Each row comes from the steps of one path. Every step used is in the known rows, and no mark comes twice. Write the path behind each row, first mark first.
Known rows:
masizi/tolu/bobov: [-26 -17  13  27  -4  11   1  15 -18  -4  -9  -9 -31  27 -16  -5   5 -20
  23   0  -1  16  13  -9 -20 -24  13]
tolu/bobov/nadul/logetib/muzud: [-27 -23  10  11   3   1  -2 -36  -9 -40  -8 -13 -70   6 -19  -5 -21  -1
  18   6  18  -8  12  11 -34 -15  11]
muzud/logetib/zitufo/ferumo: [-14   2  11  36 -12  -2   2   9  -1 -16 -12 -22 -25  -7 -13   9  -1 -18
  18  -9 -25   6  10   9  -1  -6   0]
nadul/logetib: [-15  -8   9  14 -17  -7   2 -27   1  11 -10 -16 -13  -4 -16   4   6  -6
  13  -1  15  -5   7  11 -27  -9   8]
ferumo/zitufo/masizi: [-25  -1   8  34 -10  -5  -2  -1 -11  -5 -20 -12  -1  -6 -15 -19   5 -11
  19   4  14  25  15   6 -22 -14   4]
ferumo/zitufo/masizi/tolu/bobov/nadul: [-35 -20  14  32  11  24  -8  23 -28 -26 -13  -8 -32  31 -20 -33   3 -12
  32   3   5  26  22  -1 -33 -30  11]
zitufo/masizi: [-20   2  11  20 -18   0  -3  -9   0  -3 -16 -13  -2  -2 -11 -21  -1 -12
  14  -4  11  19  16   7 -19  -3   6]
zitufo/ferumo/tolu/masizi: [-23 -12  12  42   2  -3  -3  13  -6 -42 -13 -12 -14  12 -17 -38   6 -28
  31   3  14  18  13   4  -2  -8   3]
logetib/zitufo/masizi: [-22   7   6  27  -7   3  -2   2   3  -6 -15 -18  -2 -13 -13 -14   2 -12
  18  -5  -8  16  17  13  -8  -1   2]
bobov/nadul/logetib/muzud/rubav: [-20 -20   4  12 -13 -30   1  -6   3 -41  -7  -9 -39  -7 -10  11 -13  -2
  14   4  25 -18  11  16  -9  -5  10]
tolu/ferumo/zitufo/logetib/muzud: [-36  -7  -4  46  -1 -16  -1 -26  -7 -55 -24 -13 -33 -23 -23   4   1 -13
  18   6  29  14   6   6  -7  -5   1]
logetib/muzud/rubav: [-21 -10   1  25 -21 -41   4  13   2 -33 -13  -7 -26 -13  -6  17 -12 -15
  10   6  17   4  12   2   9  -4   9]
bobov/tolu/masizi/zitufo/ferumo: [-29  -6   9  35 -10  18 -28  28  -6 -54 -14 -18 -29  -4  -3 -14  14 -27
  31   0  28  17  18  15 -12 -18   2]
zitufo/ferumo/tolu/bobov/nadul: [-26 -19  14  29  14  13  -7   7 -21 -54  -8 -15 -26  37 -21 -37  -1 -18
  29  -1   0   5  14  -2 -27 -22  10]
masizi/tolu/ferumo: [-22 -10   5  31  -4   3  -6  19  -4 -18  -9 -14 -27   9 -10  -3  17 -23
  23   0  14  11   6   3 -12 -20   4]
bobov/tolu/ferumo/zitufo/logetib: [-30   0  -5  32  -5  13 -13   1  -8 -52 -17 -22  -2 -11 -17  10  26 -22
  24  -4  23   2   6   7 -16 -14   4]
nadul/logetib/zitufo: [-17  -2   4  22  -7  -4   3 -17   4   8 -11 -21 -11 -16 -18  12   9  -8
  18  -2  -5  -8   7  17 -18  -6   5]
rubav/muzud/logetib: [  2  -1   8  13 -16 -28   9 -22  -1  21  -7 -20 -28  -6  -3  30   2 -18
   6   3 -13  13   4 -10  14  -5   6]
masizi/tolu: [-21 -11  10  25 -16  -1   2  21  -7  12 -11  -7 -17   6 -14   0  14 -17
  17  -4   2  15   9   0 -15 -17   6]
masizi/zitufo/logetib/nadul: [-25  -5   3  37 -11 -16   8 -21   1  -7 -22  -4   9 -20 -18  25  13   3
  13  -8   7  19  10   8  -9 -14   0]
tolu/bobov/nadul/logetib/muzud/rubav: [-23 -26   7  13  -2 -18   0 -12  -8 -58  -5 -11 -53  16 -13   5 -21  -5
  19   7  23 -15  14   7 -11 -12  17]
masizi/tolu/bobov/nadul/logetib/zitufo: [-26 -21  11  21  15  26  -2   9 -14 -14  -3 -17 -44  21 -22  -2   9  -8
  31  -4 -12  -9  13  11 -29 -23  12]
nadul/logetib/zitufo/ferumo/tolu/bobov: [-26 -16  10  34  12  13   0  -4 -13 -23 -11 -18 -24  25 -34 -24   9 -18
  35   3  -4   2  13   7 -22 -14  13]
masizi/zitufo: [-24  -7   8  31 -13  -8  -8   1  -8   3 -17 -15 -13 -12  -8  12   8 -11
  15   3  10  18  10   2 -18 -22   3]
ferumo/tolu: [-18 -10   6  27  -7 -13   8   8  -7   0 -11 -10  -6   3 -21  -4  10 -20
  19   3   0  11   6  -5 -11 -15   7]

Write each row's path:
[-22 -12   7  27   9   5  -3   4  -3 -26  -8 -19 -17   7 -29 -23  14 -11
  32  -3  -5 -11  10  21 -26  -7   5] | bobov/nadul/logetib/zitufo/ferumo/tolu
[-38  -5  -9  35  -7   1 -13  -5  -6 -65 -19 -15 -39 -23 -21  13  10 -20
  22   3  34   7   6  10 -14 -10   3] | bobov/tolu/ferumo/zitufo/logetib/muzud
[-21  -6   9  24   1  11 -10  -9   1 -30  -9 -24 -16  -4 -16 -15   8  -3
  24  -9  -2 -17  12  28 -30  -4   3] | bobov/nadul/logetib/zitufo/ferumo
[-19   1  -2  14 -11  12 -19  10   1 -45  -6 -23 -22  -5  -4   8  15 -26
  19  -2  21  -6   7  10 -15 -18   4] | bobov/tolu/ferumo
[-34 -13   3  40 -20 -32   2   1  -2 -36 -24  -5 -15 -17 -14  25  -3  -9
  14   1  26  16  14   1   6   0  10] | masizi/zitufo/logetib/muzud/rubav
[-25  -7  11  25 -10  19   1  10   1  21 -12 -11 -19   1 -26 -17  15 -11
  28  -5   1  13  16  19 -25  -3   8] | nadul/logetib/zitufo/masizi/tolu
[-32 -25  17  25   9  26  -6   2 -24 -15 -11  -9 -39  33 -26 -34   7  -6
  35   6  16  16  20   9 -46 -27  14] | ferumo/zitufo/masizi/tolu/bobov/nadul/logetib
[-28  -6  12  38 -14   0 -16   6  -9 -15 -20 -15 -13  -1 -10  -9   9 -11
  19  -2  16  20  13   9 -24 -16   2] | masizi/zitufo/ferumo
[-22  -9   9  34  -9  -5  -1  11  -8 -17 -14 -10  -6  13 -23 -26  12 -21
  23   0   5  14  10   2 -17 -11   5] | zitufo/ferumo/tolu
[-22 -13   5  17 -20 -17   2 -33   4   0 -13  -9 -50 -19 -21   7  -8  -5
  11   7  24   0   7  14 -23  -5   7] | nadul/logetib/muzud
[-29 -13  10  44  -6  -5 -10  17 -13 -12 -18 -10 -13   8 -21 -18  16 -19
  28   5  13  27  12   2 -21 -21   5] | masizi/zitufo/ferumo/tolu
[-10   1   7  28 -10  -8  12   4   0  -2  -9 -22 -27 -16 -11  30  -3 -17
  13  -5 -30   3   5   2   7 -10   1] | muzud/logetib/zitufo
[-25 -10  11  18  -1  25  -3  10  -1   1  -8 -13 -24   6 -22 -23  12  -5
  30  -8  -1   2  17  25 -30  -6   6] | bobov/nadul/logetib/zitufo/masizi/tolu
[-23  -5  -1  39   4 -12  -6   0 -11 -34 -15 -21 -18 -10 -10   2  12 -19
  21   8  18   9   4   5 -12 -23   0] | tolu/ferumo/zitufo
[-15 -12  10   9  -7   1  -2 -25   0 -10  -7 -19 -19  -1 -12  -1   2  -1
  15  -4  11 -16   8  17 -32 -11   6] | bobov/nadul/logetib
[-19  -3   5  18 -11  12 -12  13   0 -42  -6 -19 -22  -8  -2  -1   6 -29
  22  -2  16   1  12   9  -3 -13   3] | bobov/tolu/masizi
[-23  -4   0  42  -6 -22  16 -20  -4 -12 -22  -5  18 -22 -24  19  14   1
  13  -6   2  14   8   6  -8 -15   0] | ferumo/zitufo/logetib/nadul
[-32 -14   9  50   4  -2   3  -4 -10 -29 -21 -11  -5  -1 -23 -12  14 -22
  31   3  17  29  11  -3   1  -7   4] | ferumo/tolu/masizi/zitufo/logetib
[-29  -8  14  46  -3   3 -17   8  -8 -43 -19 -17 -22  -3  -3 -22   5 -19
  27   3  23  25  16  11  -8 -13  -1] | tolu/masizi/zitufo/ferumo
[-26  -8   7  23  11  27 -12   9   1 -29  -6 -20 -36   8 -18 -26  13 -10
  36  -4  10  -1  15  28 -25  -8   3] | bobov/nadul/logetib/zitufo/masizi/tolu/ferumo
[-19 -16   3  18 -24 -36   6  -9   5 -20 -11  -7 -31  -9 -14  16  -9  -9
  13   6  30  -7   9  10   0  -1  12] | nadul/logetib/muzud/rubav
[-31 -29  17  31  14  17 -13  -7 -22 -35 -12 -14 -38  36 -27 -30   7  -9
  37   6  19   8  14   7 -43 -29  12] | masizi/zitufo/ferumo/tolu/bobov/nadul/logetib
[-30  -5   9  37 -14  -1  -2 -16  -6  -7 -24 -14   5 -11 -17  11  12  -6
  14  -7  12  18  11   2 -18  -7   5] | masizi/zitufo/logetib
[-25   1 -10  33  -2  -1  -4  -4  -1 -52 -15 -13   3 -20 -19  24  27 -12
  23  -6  19   3   6  13  -8 -21  -1] | bobov/tolu/ferumo/zitufo/logetib/nadul
[-21 -13  10  16  15  17  -1 -18  -9 -29  -5 -25 -32   9 -17   1  -3  -5
  24  -2 -11 -18  11  14 -27 -16  10] | tolu/bobov/nadul/logetib/zitufo
